Each row comes from the steps of one path. Every step used is in the known rows, and no mark comes twice. Write the path behind each row, first mark first.
Known rows:
bupifas/muta/sofo/pemalu/zifesef: [ 0.97 -1.56  0.10  2.61  0.33  0.07  1.72  1.42 -0.20 -1.04  4.97  0.60
 -1.28 -1.54  4.35  0.16 -2.46 -0.85  0.66 -1.75 -1.10]
gibel/pemalu/sofo: [-3.85  1.13  1.27 -2.17  0.73  2.79  0.21 -3.27  3.53  1.08 -0.64 -0.78
  3.93  3.07  1.05  0.14  0.02 -1.21 -2.25  2.94 -5.48]
muta/bupifas/zavot/zifesef/pemalu/gibel: [-2.66  4.77  2.90  3.92  1.12  1.26 -1.41 -0.64  0.36  1.25  1.49 -1.86
  2.77  1.42 -1.63  0.74 -0.91  1.04  1.95  0.91  0.65]
sofo/pemalu/gibel/zavot/bupifas: [ 3.99  1.88 -2.90 -2.38  2.85  4.94 -2.34 -0.49  2.61 -6.31 -2.06  1.01
 -0.63  1.76  3.13  0.24  3.80 -0.91  0.44  3.25 -1.36]
muta/bupifas: [-0.04 -2.43 -0.77  0.41 -0.25  1.81 -2.47  2.32 -0.40  4.20 -2.92 -2.39
 -3.42 -4.19 -1.95 -3.17 -2.39  1.05  1.33  0.63  2.55]
zifesef/zavot/bupifas/muta/sofo: [-3.59 -1.15 -0.62 -0.08  0.76  1.85  2.99  1.49 -0.26  3.33 -5.02 -0.07
 -3.32 -1.66 -3.15 -1.37 -0.86  2.90  1.39 -0.31  2.81]
pemalu/gibel/zavot/bupifas/muta/sofo: [-4.41  0.03  0.67 -0.82  1.78  5.34  3.03  0.95  2.19  0.44 -4.39  0.83
 -4.16 -1.19 -1.81 -0.24 -0.03  3.48  2.32  0.91  0.09]
bupifas/muta/sofo/pemalu/gibel/zavot: [-1.75  2.34  0.43 -2.72 -0.10  3.27  1.79 -1.61  4.54 -5.40  2.93  1.97
 -0.80  2.43  0.30  2.07  1.78  0.57 -0.68  1.32 -4.82]
zifesef/muta: [-1.94 -1.23  4.25 -0.74 -3.15 -4.42 -0.98 -1.21 -2.56  1.11 -1.73 -0.90
  1.22  0.05 -2.17  1.88  1.00 -0.06 -0.07 -1.48  2.03]
zavot/zifesef: [ 4.44 -7.85 -0.19  2.23  2.26 -2.21 -2.55  3.41 -1.12  2.77  1.60  0.76
 -5.52 -3.16  3.47 -0.57  0.21 -0.33  1.50 -0.14  3.93]
sofo/pemalu/zifesef: [ 3.53 -1.99 -0.30  2.86  0.25 -1.51 -0.25  1.10 -1.38 -1.84  6.66 -0.05
 -0.62 -0.95  6.09  0.21 -1.99 -2.66 -0.04 -1.00 -0.32]
zifesef/zavot/bupifas/muta/sofo/pemalu: [-0.15  0.46 -4.56  0.55  0.58 -1.03  1.41  0.39  0.82 -0.89  0.64  0.72
  1.13 -0.84 -0.56 -3.10 -0.18 -0.28 -3.32 -3.53 -0.91]
gibel/zavot/zifesef/muta: [ 2.99 -3.71  4.02 -3.71 -2.48 -3.66 -2.31 -0.22  0.01 -1.00 -1.24  1.39
 -0.42  0.36 -0.99  4.40  3.77 -0.50  1.35 -0.03  0.54]
muta/sofo/pemalu: [-2.03 -1.60 -4.03 -0.71  2.35 -1.53  0.98  0.95  0.70  0.24  2.87 -1.34
 -1.39 -2.87  1.53 -3.11 -2.77 -2.04 -2.51 -3.10 -0.91]
sofo/pemalu/gibel: [-2.97  3.85 -1.35  3.52  1.48 -0.60 -1.02 -2.49  0.35 -3.15  4.95  0.69
  2.37  0.65  3.51 -1.23 -0.40 -0.20 -3.26 -0.46 -1.79]
muta/bupifas/zavot/zifesef/pemalu/sofo: [-0.65  2.95  3.74  1.19  2.30  3.61 -0.19 -0.31  1.03  4.53 -2.14 -1.00
  4.52  2.52 -1.41 -0.02 -0.46 -0.03  1.06  1.74 -2.50]
bupifas/muta/sofo/pemalu: [-1.87 -0.92 -2.70  2.04  0.87 -0.38  2.19  1.18  1.05 -0.25  2.40  0.53
 -0.53 -2.18  0.39 -3.49 -1.55  0.11 -3.09 -4.75 -1.68]
pemalu/zifesef/zavot: [ 1.73 -0.80 -0.53 -0.61 -3.20 -6.43  0.39 -0.86 -3.88  2.16  3.24 -1.41
  0.83  1.91 -0.45  2.43 -1.66 -2.04 -0.08  2.36  4.57]
muta/sofo/pemalu/zifesef/zavot: [ 1.32  0.37 -2.95 -2.10 -2.32 -6.35  0.90 -1.35 -2.68  0.96  4.01 -1.24
  2.02  1.38 -0.25  1.68 -2.01 -2.96 -1.35  0.89  2.43]
zifesef/muta/bupifas: [-0.69 -0.52  1.70 -1.48 -2.84 -0.33 -3.14  0.21 -0.67  3.21 -5.01 -1.76
  0.03 -2.97 -4.43 -0.64 -0.31  1.08  1.07 -0.02  1.41]
zifesef/pemalu/sofo: [-4.21  3.37  4.18  1.11  2.75  2.69  0.53 -1.33  0.55  4.18 -1.08 -2.84
  4.67  2.55  0.00  0.21 -1.94 -1.22  0.78  2.33 -1.46]
zavot/zifesef/muta: [ 1.94 -3.94  3.75 -0.85 -2.11 -4.94 -2.68  0.01 -1.91  1.05 -1.42  0.74
 -0.02 -1.02 -0.58  2.59  2.41 -0.11  0.68 -1.18  2.56]

Which path is each row?
[ 3.10  0.42 -2.54 -0.42 -3.14 -7.05  0.06 -1.27 -3.15  0.09  5.08 -0.59
  2.85  2.20  0.50  1.40 -1.02 -3.08 -2.10  0.60  2.53] -> sofo/pemalu/zifesef/zavot
[ 0.45 -2.82  1.38  0.28 -1.40 -0.33 -0.39 -0.05  1.15 -1.12  4.61 -2.44
 -0.59  0.48  3.46  2.45 -2.04 -2.51  1.78  1.81 -0.69] -> gibel/pemalu/zifesef
[-0.89  2.52  4.17  1.78  2.70  2.36  0.69 -0.44  0.43  3.88 -0.61 -0.84
  4.41  3.30 -0.32  0.43 -0.42 -0.40  0.78  1.26 -2.18] -> bupifas/zavot/zifesef/pemalu/sofo
[ 0.02 -1.07  5.64 -0.44 -3.60 -3.81 -0.75 -1.22 -2.95 -0.26  0.24 -0.44
  1.36  0.35  0.46  4.11  0.31 -0.73  1.72 -0.19  1.48] -> pemalu/zifesef/muta
[ 4.31  0.87 -4.98 -2.29  1.27 -0.60 -1.62 -0.02 -1.65 -1.21 -2.64 -0.72
  0.88  0.59  1.45 -0.06  0.91 -2.16  0.37  2.61  3.22] -> muta/sofo/pemalu/zifesef/zavot/bupifas
[ 4.75 -1.97 -1.93 -2.93  2.45  4.49 -1.76  1.52  1.53 -3.37 -3.89 -0.20
 -3.51  0.63  2.04  0.08  3.02 -0.98  2.14  3.21  1.33] -> gibel/zavot/bupifas
[ 3.45 -3.22 -0.14 -1.29  1.52  1.50 -0.78  1.08  3.74 -2.73  2.54  3.64
 -3.48 -0.32  2.47  2.05  2.91  0.81  0.80  0.86 -1.89] -> bupifas/muta/sofo/pemalu/gibel/zavot/zifesef
[ 3.85 -0.25 -4.15 -0.86  0.66 -1.29 -2.29  0.26 -2.57  0.23 -4.22 -1.15
  0.15  0.95 -0.13 -1.16  1.71 -1.22 -0.04  2.54  5.22] -> zifesef/zavot/bupifas
[-1.72  1.91 -0.49 -4.55  0.90  2.35  1.05 -1.93  4.21 -4.98  3.28  0.76
 -1.27  1.97  1.08  2.31  0.95 -0.85 -0.41  2.36 -4.19] -> muta/sofo/pemalu/gibel/zavot
[ 1.37  1.20  3.36  1.69 -4.54 -0.61  2.08  0.70 -2.70  1.56 -1.59  1.09
  0.77  1.80 -5.87 -0.71  0.44  2.82  0.15 -3.07 -1.54] -> pemalu/zifesef/muta/bupifas/zavot
[ 2.47  1.84  1.90  1.82 -4.37 -1.14  1.91  0.54 -2.28  0.27 -0.30  1.56
  2.18  1.89 -5.24 -1.38  0.77  2.16 -1.30 -4.10 -2.79] -> sofo/pemalu/zifesef/muta/bupifas/zavot
[ 2.05  1.89 -3.22 -3.97  3.53  5.42 -1.47 -0.44  3.10 -5.43 -3.11  0.50
 -1.40  1.00  2.47  0.38  2.97 -0.86  1.15  3.61 -1.44] -> muta/sofo/pemalu/gibel/zavot/bupifas
[-3.37  4.17 -0.64  0.74  0.86 -1.04  0.50 -2.72  0.57 -2.61  2.90  2.08
  2.73  1.07  0.50  0.35  0.62  0.72 -2.47 -1.52 -3.37] -> bupifas/zavot/zifesef/muta/sofo/pemalu/gibel
[-2.79 -1.28 -0.01  0.01  0.50  2.23  3.04  1.49 -0.25  2.66 -3.92  0.16
 -3.20 -1.54 -1.88 -0.34 -1.14  2.50  2.28  0.30  2.55] -> pemalu/zifesef/zavot/bupifas/muta/sofo
[-5.40  4.13 -0.93  3.02  1.42  1.05  1.04 -2.25  1.38 -2.28  3.39  1.42
  1.54  0.02  1.68 -1.23 -0.82  1.48 -2.65 -1.23 -2.52] -> bupifas/muta/sofo/pemalu/gibel
[-6.05 -3.29  1.78  1.52  0.65  1.76  4.03  2.24  0.09  4.56 -2.28 -0.45
 -5.28 -3.00 -2.59 -1.60 -2.79  3.26  1.48 -1.60  1.87] -> bupifas/muta/sofo
[ 4.51  0.82 -0.37  5.79 -2.49  0.67  0.47  0.84 -1.03 -1.91 -1.31  3.41
  2.11  1.93 -0.25 -1.65  3.40  2.54 -1.48 -2.15  1.26] -> sofo/pemalu/zifesef/zavot/bupifas/muta
[-6.74 -2.09  2.19 -4.39  0.13 -1.74  1.87 -0.16 -0.85  4.00 -3.70 -2.43
 -2.82 -2.77 -3.31  1.43 -2.46  0.27  1.96 -0.29  2.07] -> zifesef/muta/sofo
[-3.81  4.62 -1.91  2.65  2.32  2.36  0.18 -2.01  1.62 -3.18  1.43  1.64
  1.83  0.14  2.16 -1.51  0.39  1.41 -2.09 -0.58 -2.33] -> zavot/bupifas/muta/sofo/pemalu/gibel
[ 0.83 -0.27  1.00  2.98 -2.49  0.39  2.51  2.16 -2.33  3.02 -1.07  0.35
 -1.55  0.75 -5.47 -3.49 -0.77  2.98 -0.65 -2.97 -0.46] -> muta/bupifas/zavot
[ 2.41  0.55  0.38 -3.33 -2.16  0.45 -4.49 -0.65  2.00 -0.76 -3.03  0.83
  1.28 -1.87 -2.62  0.99  2.33  0.72  0.47  0.56 -1.83] -> sofo/pemalu/gibel/zavot/zifesef/muta/bupifas
[ 1.08 -1.92 -0.84  0.72  1.32 -0.60  0.94  1.24 -0.54 -0.84  5.27 -0.81
 -1.86 -2.07  5.06  0.52 -3.18 -2.36  0.90 -0.59 -0.51] -> muta/sofo/pemalu/zifesef
[ 1.60  0.46  1.26 -1.30 -3.01 -0.40 -3.22  0.00 -0.44  0.79 -2.38 -1.05
  1.53 -2.58 -1.97  0.29 -0.33  0.01  0.98 -0.31 -0.38] -> sofo/pemalu/zifesef/muta/bupifas
[-0.41 -0.64 -3.67  1.59  1.75  0.87  1.20  1.31  1.33 -1.14  0.59  0.65
 -0.34 -2.01  0.86 -3.82 -0.42  0.15 -2.64 -4.03 -1.56] -> zavot/bupifas/muta/sofo/pemalu
[ 5.06  0.02 -3.12 -0.74  0.41 -0.82 -2.21  0.19 -2.72 -0.69 -2.72 -0.70
  0.33  1.18  1.57  0.43  1.45 -1.63  1.37  3.35  4.85] -> pemalu/zifesef/zavot/bupifas
